Each row was made from one walk, in order. Every step used is in the known rows, and no mark comes twice. Write each row's walk.
(in the rows, 128 means zero)
Known rows:
fele-guzep-ziki-mobaveg: [105 125 154 167 169 113 200 133  98 159  81 130 152 170 131 113 110 190
 106 115 152 101 145  60 134 147 118  84 134 114 169 120 128  51 127 131
 137 119 156 174  82 117 146 118  50 159 122 135 125 161 127 165 100 143]
ziki-mobaveg-fele-guzep: [101 125 139 170 192 102 197 122  98 124  91 128 147 177 135 198 104 164
 101  87 140  88 154  78 176 133 140 108 157 133 198  99 138 105 146 124
 160 120 140 205  93 118 158 121  87 138 134 134 132 150 141  96 109 162]
togar-tivu-lopig-mobaveg-fele: [126 133 159 117  99 123 143 124 132 210 125 172 163 161 137 123  99  94
 150  87 110  97 135 188 154  83 148 142 122  49 144  94 139 137 176 144
 154 124 150 134 112 138 122 105 173 123 112 175 167 121 139  71 129  96]
ziki-mobaveg: [107 130 125 133 161  94 164 119 116 133 121 119 123 125 117 171  98 183
 120 126 132 123 146 111 101 135 134 123 122 100 144 112 155 105 102 117
 137 116 133 177 102 124 146 116 100 144 129 127 115 140 123 139 141 157]
lopig-mobaveg-nusuzoz-guzep-ziki: [ 99 114 130 179 134 154 130 106 158 210 113 149 121 177 147 132 145 126
 155  90 133 123 117  94 162  89 135 126  68  82 150 157  98  92 155 128
 140 133  87 153  62 123 135 116  78 142 145 161 135 124 141 130  92  70]
guzep-ziki-mobaveg-radol-tivu-lopig: [ 87 128 137 148 135 132 193 117 163 208  90 152 140 174 128 131 123 162
 112 124 143 131 147 111  64 161 121  58 152 122 140 102 148  90 166  96
 152 104 160 206  62 114 151  97  59 148 122 137 117 143 142 124 146 121]
lopig-mobaveg: [108 135 131 127 112 141 110 127 134 170 139 132 141 130 138 146  99 141
 153 129 137 115 132 153 130 103 160 124  88  73 136 129 109 101 133 121
 125 131 124 149 110 127 131 118 127 124 131 128 140 136 131 113 115  93]
tivu-togar-guzep-ziki: [133 108 157 142 120 124 127 126 162 137  93 140  92 153 114  22 168 106
 137  88 158 114 104 122 132 124 105 128 106 116 111 115  89  74 128 156
 146 122 124  99  85 148 117 144 145 187 134 129 118 136 144 117 148 112]
nusuzoz-guzep-ziki: [113 124 137 160 133 110 156 117 129 169 108 144 125 172 130  98 147 153
 116 118 129 123 126  92 133 132 121 111  99 112 160 153 104  77 147 151
 125 124 123 107  89 125 124 120 101 158 116 148 121 134 133 136 102 114]
tivu-radol-mobaveg-ziki-guzep-fele: [ 75 100 122 162 147 162 135  98 174 116 114  95 149 134 111 105 209 148
 118 101 128 122 163  89  93 171  60  66 122 129 178 110 145 151 127 154
 135 137  89 183 182 135 134 120  23 179 134 152 116 107 143 174 157  68]
ziki-mobaveg-nusuzoz: [107 110 117 160 184 124 164 105 134 144 109 120  96 137 128 180 133 144
 128 100 128 136 133  87 127 119 118 128 127 124 130 117 163 137 117 101
 158 119 108 194  90 123 151 120  69 135 153 143 117 125 127 146 138 139]
radol-tivu-togar-guzep: [122 130 142 119  97 133 132 133 149 114 126 136  89 145 109 115 140 104
 135  80 144 111 119 149 137 132 111  74 134  88 135 115  72  79 131 134
 149 120 133 128 104 136 115 142 141 166 119 136 113 161 154 140 159  96]
ziki-guzep: [132 124 112 136 148 128 146 122 132 142 136 115 116 151 123 139 100 150
 109 118 125 114 146 115 113 156 126 118 140 105 161 134 140 146 111 127
 123 115 140 165 168 134 120 137 113 157 130 123 115 121 126 130 133 116]
fele-guzep-ziki: [119 123 154 163 141 135 174 141 107 152  88 137 156 173 139  88 133 147
 113 113 150 106 128  70 161 141 114  91 141 140 158 132 105  66 150 142
 129 130 156 137 103 124 132 128  73 146 122 138 136 153 133 156  92 121]
togar-tivu: [131 114 146 133 122 108 159 138 111 145 132 147 135 114 122 113 108 119
 138 107 112 109 131 164 141 102 122 134  99  71 124 112 148 123 152 142
 129 119 132  88 135 139 125 124 141 124 113 171 138 136 108 155 129 131]
lopig-mobaveg-ziki-guzep: [ 88 116 117 153 129 157 145 109 161 160 174 127 114 164 136 140 124 149
 144 121 128 127 145 103 129 116 135 105  79  69 158 133 132 144 122 153
 124 138  99 167 127 129 130 128  90 154 152 133 129 113 131 131 113  76]
nusuzoz-mobaveg-fele-guzep-ziki: [ 83 120 142 163 148 124 181 123 114 158  74 143 198 192 133 152 134 155
 118  96 152  93 113  99 165 151 138 111  99 137 181 122 105  97 193 157
 116 136 166 201 122 116 144 122  83 131 120 140 135 143 155  96 121  98]
togar-tivu-lopig-mobaveg: [129 136 162 104  88 120 129 130 128 211 132 166 153 136 129  90  85 112
 154 105 113 105 132 178 131  85 142 137 113  26 128 102 136 122 140 142
 146 122 151 125 124 139 111 105 173 133 101 175 158 128 122 113 131  89]
fele-guzep-ziki-mobaveg-radol: [108 105 153 195 179 128 203 133 125 155  64 132 140 176 140 110 116 176
 102 105 166 106 149  46 137 149 128  76 139 141 164 110 132  71 155 137
 155 112 154 195  84 116 164 125  54 140 123 143 123 156 123 135  94 133]
fele-guzep: [138 129 147 152 148 129 150 142  98 118 103 128 136 158 138 115 116 131
 109 100 143 105 135  66 177 131 126  99 158 134 163 129 101 103 128 153
 143 131 146 154 142 124 131 138 108 133 114 136 138 149 128 137  95 119]
tivu-radol: [113 124 138 137 126 126  74 124 140 122  96 116 164  80 127  92 139 123
 136 104 154 115 143 142  93 139 117 123 144 158 153 113 116 124 126 111
 142 124  95 126 138 132 125 120 112 133 126 120 108 116 141 106 138 102]
tivu-togar-guzep-ziki-mobaveg-radol: [115  86 157 175 151 120 156 120 179 131  68 134  84 154 116  46 154 136
 129  77 170 112 119 104 114 132 119 118 109 125 117  92 111  77 137 150
 173 106 132 157  71 143 146 141 129 181 137 134 108 138 139 100 152 124]
nusuzoz-guzep-ziki-mobaveg: [ 90 129 136 166 158  85 185 109 117 175 103 139 133 168 120 127 121 194
 111 119 129 119 141  77 113 140 121 104  89  84 170 139 124  64 126 144
 135 114 116 142  64 119 143 111  80 172 119 148 110 144 130 139 115 136]
togar-guzep-fele: [116 120 143 113 112 132 127 119 146 102  91 129 145 208 115 143 164 141
 124 112 117  94 122 113 163 128  95 100  93  94 151 130 101 145 117 131
 147 111 134 113 127 150 148 131 163 155 138 123 132 163 137 101 127 141]
togar-guzep-ziki-mobaveg-radol: [ 86 103 145 153 150 120 172 116 165 128  68 129 104 180 121 117 152 181
 117 120 166 111 142 101 101 133 123  97  97  92 140 116 131 104 146 114
 166  90 157 156  72 135 164 124  96 173 143 131 116 158 128  93 128 136]
lopig-mobaveg-fele-guzep-ziki: [ 96 127 150 170 139 152 167 131 122 187  94 151 175 197 157 153 120 138
 138  98 150  83 135 114 190 108 155 106 116 106 187 123 100  71 195 123
 131 135 141 161  75 122 143 115  78 132 140 137 155 149 151  84  79 101]
tivu-togar-guzep: [148 113 152 130 118 120 108 127 152  99 109 130  79 137 112  50 152  94
 136  76 152 115 104 124 146 117 116 142 116 109 114 112  87 103 109 169
 160 124 122 111 117 149 116 153 180 174 126 133 121 134 143 105 154 112]
togar-tivu-lopig-mobaveg-ziki-guzep: [110 124 148 125 101 132 160 116 149 205 163 161 130 160 128  87 101 124
 144  96 108 112 141 137 126  99 125 118 100  21 148 104 153 158 132 167
 149 126 136 148 139 143 112 115 145 161 117 179 147 107 123 128 130  69]

Which walk is each row?
[ 84 113 149 177 157 149 145 119 137 142  57 112 167 125 135  86 195 132
 118  83 170  89 161 100 137 152  96  79 170 164 197 104 114  79 191 130
 146 131 139 165 128 120 135 113   4 163 117 156 139 126 157 130 125  70] => tivu-radol-mobaveg-fele-guzep-ziki
[124 115 120 142 144 134 153 119 135 152 119 119 173 196 119 171 119 154
 105 115 102 102 139 107 133 166  99  94 123 107 171 130 135 152 114 128
 116 118 121 173 170 142 139 131 117 156 136 117 118 130 130 133 134 140] => ziki-guzep-fele
[ 87 101 112 155 151 162 191  99 165 119 150 104 105 182 113 134 205 159
 111 124 101 135 151  62 134 165  68  65 101  98 157 128 164 157 123 178
 123 142 118 189 176 130 136 126  25 183 138 167 138 116 128 206 147  82] => radol-mobaveg-ziki-guzep-fele
[108 107 149 144 128 120 129 128 128 136 105 117 141  56 113  72 152 131
 142  91 136 101 157 168 103 121 100 104 115  73 146  96 142 110 152 144
 143 119 125 116 174 135 117 115  71 149  97 194 135 129 119 176 157  67] => togar-tivu-radol-mobaveg
[115 158 132  89  88 141 135 126 138 176 138 151 135 160 122 151 114 111
 121 121 118 131 139 149 101 148 115  69 182  99 150 122 114 125 137 108
 141 123 159 161 113 119 113 108 124 140 104 135 133 140 152 125 153 101] => radol-tivu-lopig
[ 82 119 136 162 164 107 201 111 131 179  92 142 148 171 132 165 134 179
 118 123 133 114 140 122 116 138 127 114 118 136 159 104 159  87 169  99
 129 116 141 165  61 124 153 105  59 152 152 125 118 135 144 109 128 166] => guzep-ziki-mobaveg-fele
[126 130 140 128 104 159  92 119 176 194 109 149 134 162 144  96 110 104
 140 112 144 131 134 133 106 113 160 125 141 108 123 110 124 148 152 138
 168 123 140 198 111 125 137 113 171 119 117 137 152 110 139  59 121  70] => tivu-lopig-mobaveg-radol
[ 99 140 141 108  91 156 114 106 168 183 153 155 127 170 137  89 144 113
 149 120 124 145 129 111 121 103 128 125 113  98 127 117 131 144 125 165
 153 147 121 158  98 128 120 108 139 144 131 140 151 103 143  96 125  75] => tivu-lopig-mobaveg-ziki
[124 124 136 156 137 111 143 114 123 139 112 139 156 204 123 161 154 145
 114 102  98 109 124  83 171 135 104 103  94 107 171 150  96 123 125 163
 131 132  85 128 117 130 140 123 146 139 115 142 126 141 139 123 110 137] => nusuzoz-guzep-fele
[112 119 147 175 160 136 189 133 115 153  78 146 163 202 150 142 148 124
 109  94 142  89 131  91 194 130 123 100 156 166 184 121 114  92 198 127
 134 131 149 152  94 122 142 126  74 136 138 138 145 141 151  91  90 138] => mobaveg-fele-guzep-ziki
[113  99 146 169 112 161 159 133 190 141  92 145  89 166 126  90 166  96
 129  83 162 117 120 134 119 140 116  64 130 132 125 110  83  84 180 124
 157 111 128 151  82 133 144 140 113 152 128 139 113 152 150 111 146  88] => mobaveg-radol-tivu-togar-guzep-ziki
[112 117 121 155 133 166 105 115 156 175 125 132 121 145 148 154 134 107
 163 101 131 131 118 122 151  87 144 139  90  96 126 137 118 131 141 108
 140 136  93 171  97 126 135 122  99 117 154 148 141 121 134 116 110  78] => lopig-mobaveg-nusuzoz
[ 82 153 132 104  75 163 141 115 162 193 164 158 130 173 132 153 131 116
 143 119 119 141 136 136 112 119 126  60 137  69 147 122 104 120 143 129
 142 139 126 171  89 116 115 101 105 140 123 141 143 133 157 129 136  64] => radol-tivu-lopig-mobaveg-ziki
[ 90 109 109 152 154 158 183 102 163 113 163  99  60 138 117 110 188 147
 113 126 124 145 160  71 120 155  89  82 119  92 148 127 163 145 119 178
 130 138 135 181 172 123 121 132  23 184 131 171 135 109 123 200 145  72] => radol-mobaveg-ziki-guzep
[115 110 158 145 141 102 151 119 152 140  89 135  93 151 107  50 148 146
 132  86 157 109 114 110 116 130 112 121  97  93 124 101 110  55 110 152
 154 111 132 131  68 146 130 136 124 197 135 132 106 146 143 123 159 133] => tivu-togar-guzep-ziki-mobaveg
[105 106 128 170 174 115 169 117 149 120 101 120 109 136 131 159 109 168
 116 120 144 129 151  96 102 137 145 111 125 134 130 100 157 138 137 115
 159 108 125 208 107 120 165 123 109 120 134 131 115 134 121 103 134 143] => ziki-mobaveg-radol
[ 92 122 123 152 108 174 137 132 164 168 133 137 132 146 146 184 103 125
 148 119 149 122 145 160 123 114 165  68 104  80 142 123  96 107 182 100
 139 120 121 194 102 114 152 118 107  98 128 137 136 149 138 104 115  68] => lopig-mobaveg-radol-tivu
[133 108 118 177 161 138 130 104 145 143 110 136  86 169 139 142 169  96
 125  75 120 135 118  64 173 108 113 132 119 133 148 155 112 155 133 138
 159 134  82 145 102 124 134 134 109 133 140 165 124 110 135 129 112 103] => mobaveg-nusuzoz-guzep
[126 118 158 132  99 141 133 130 155 204 117 165 144 144 137  83  91 102
 150  97 125 110 138 168 126  84 150 133 114  49 118  94 142 143 166 154
 164 117 141 151 120 136 130 112 179 114 100 180 159 120 120  90 126  78] => togar-tivu-lopig-mobaveg-radol
[ 91 125 137 148 154 105 187 119 127 180 102 134 139 144 122 126 120 191
 124 141 136 125 138 115  85 145 120 107 104 105 135 117 156  67 130 104
 124 112 145 157  73 123 143 108  54 159 136 129 112 143 128 154 132 150] => guzep-ziki-mobaveg
[103 107 122 181 191 108 176  95 136 154  91 131 124 200 124 198 153 161
 116  78 102 120 132  45 159 128  97 106 100 109 168 135 141 132 114 128
 159 123  73 192  87 123 162 116  88 146 143 158 112 134 135 140 126 150] => ziki-mobaveg-nusuzoz-guzep-fele
[102 128 135 120 104 162 131  99 174 200 145 148 163 223 131 121 139 132
 131 112 104 126 135  98 123 135 108  95 113  82 157 116 135 166 114 162
 143 137 111 197 127 139 129 111 138 164 136 134 143 104 146 105 130  82] => tivu-lopig-mobaveg-ziki-guzep-fele
[ 99 108 139 165 149 120 172 123 163 114  98 128  82 151 112 157 125 143
 120  79 161 112 143 120 104 140 131  71 133  97 141  93 110  95 136 124
 180  99 126 201  81 129 155 135 121 155 124 137 103 163 142 107 160 115] => ziki-mobaveg-radol-tivu-togar-guzep
[ 69 107 111 149 133 137 169  99 158 133 141 126 179 196 108 167 155 177
 123 117 111 128 117  79 119 171 101  96  46 103 156 131 136 182 123 191
 100 141 105 209 174 134 143 132 107 149 139 131 111 113 139 147 155  94] => nusuzoz-mobaveg-ziki-guzep-fele
[114 123 146 125 102 138 141 130 154 126 111 142 119 186 104 142 155 104
 133  79 123 104 113 141 156 142  88  53 125  89 147 116  68  80 134 136
 142 122 121 133 111 143 125 135 143 161 123 132 115 172 160 139 161 114] => radol-tivu-togar-guzep-fele
[107 131 144 164 144 145 147 132 114 157 110 141 166 186 153 177 104 126
 135  91 147  84 141 115 205 100 167 110 127 103 188 117  94  99 177 131
 144 137 134 182 102 121 144 123 116 118 136 137 159 145 147  71  83 101] => lopig-mobaveg-fele-guzep
[ 81 104 118 160 148 155 126 102 169 107 128  89 109  94 114  78 198 147
 122 101 150 131 169  97  80 163  80  78 132 131 172 112 144 145 126 156
 142 135 101 174 182 128 121 125  17 181 131 156 114  95 136 172 155  48] => tivu-radol-mobaveg-ziki-guzep
[141 107 159 139 116 122 116 123 159 108  93 135 126 180 109  73 170 103
 134  75 127 102 101 117 167 127  93 119 102 115 124 110  84 111 108 171
 150 127 100 122 112 156 131 146 188 166 134 126 121 143 149 110 152 129] => tivu-togar-guzep-fele
[108 107 130 178 162 125 182 125 156 140 114 131  97 126 118 157 114 139
 121  87 147 127 143 117  95 150 135  80 144 130 131  85 127  87 146 125
 157 114 115 220  88 119 155 129  94 132 121 137 103 142 141 127 158 123] => ziki-mobaveg-radol-tivu-togar
[125 154 142  93  90 139  87 120 147 203 125 147 148 155 135 106  98 117
 143 123 131 125 131 144 114 109 149 134 137  81 130 117 120 122 120 133
 148 130 147 171 106 129 117 106 169 141 113 135 151 118 142  83 129  81] => tivu-lopig-mobaveg
[ 98 102 118 155 144 153 178 105 162 124 149 128 139 206 123 156 170 141
 111 114  97 129 134  71 140 154  79  86 103 129 162 126 149 180 121 163
 122 137  88 160 156 140 141 134  91 161 156 128 116 112 135 151 127 125] => mobaveg-ziki-guzep-fele
[ 81 112 121 157 126 163 157 106 164 164 162 133 155 204 135 169 139 158
 139 119 110 114 137  99 143 125 112  90  60  75 164 130 127 147 127 158
 116 140  83 180 130 135 141 125  94 154 156 130 132 117 136 132 113  94] => lopig-mobaveg-ziki-guzep-fele
[ 97 120 130 139 133 142  97 118 144 115  97  96 133  65 117  84 175 136
 133 111 157 123 161 137  82 150 102  97 139 131 151 112 125 106 130 132
 141 129 120 157 163 124 119 113  57 155 111 154 125 117 139 152 156  58] => tivu-radol-mobaveg
[ 84 115 149 187 166 138 231 137 123 164  79 136 142 184 135 152 112 174
 103 105 161 100 156  63 130 159 126  33 145 121 179 111 117  51 173 114
 149 111 160 207  74 109 163 119  22 142 117 141 120 174 133 156 102 122] => fele-guzep-ziki-mobaveg-radol-tivu
[109  93 140 161 142 142 127 119 145 141  96 117 119  66 122  77 182  97
 150  69 134 111 146 142 123 108  85 114 127  94 138 102 153 138 160 130
 156 122 104 130 158 134 121 119  46 143 116 207 134 115 120 185 154  60] => togar-tivu-radol-mobaveg-nusuzoz
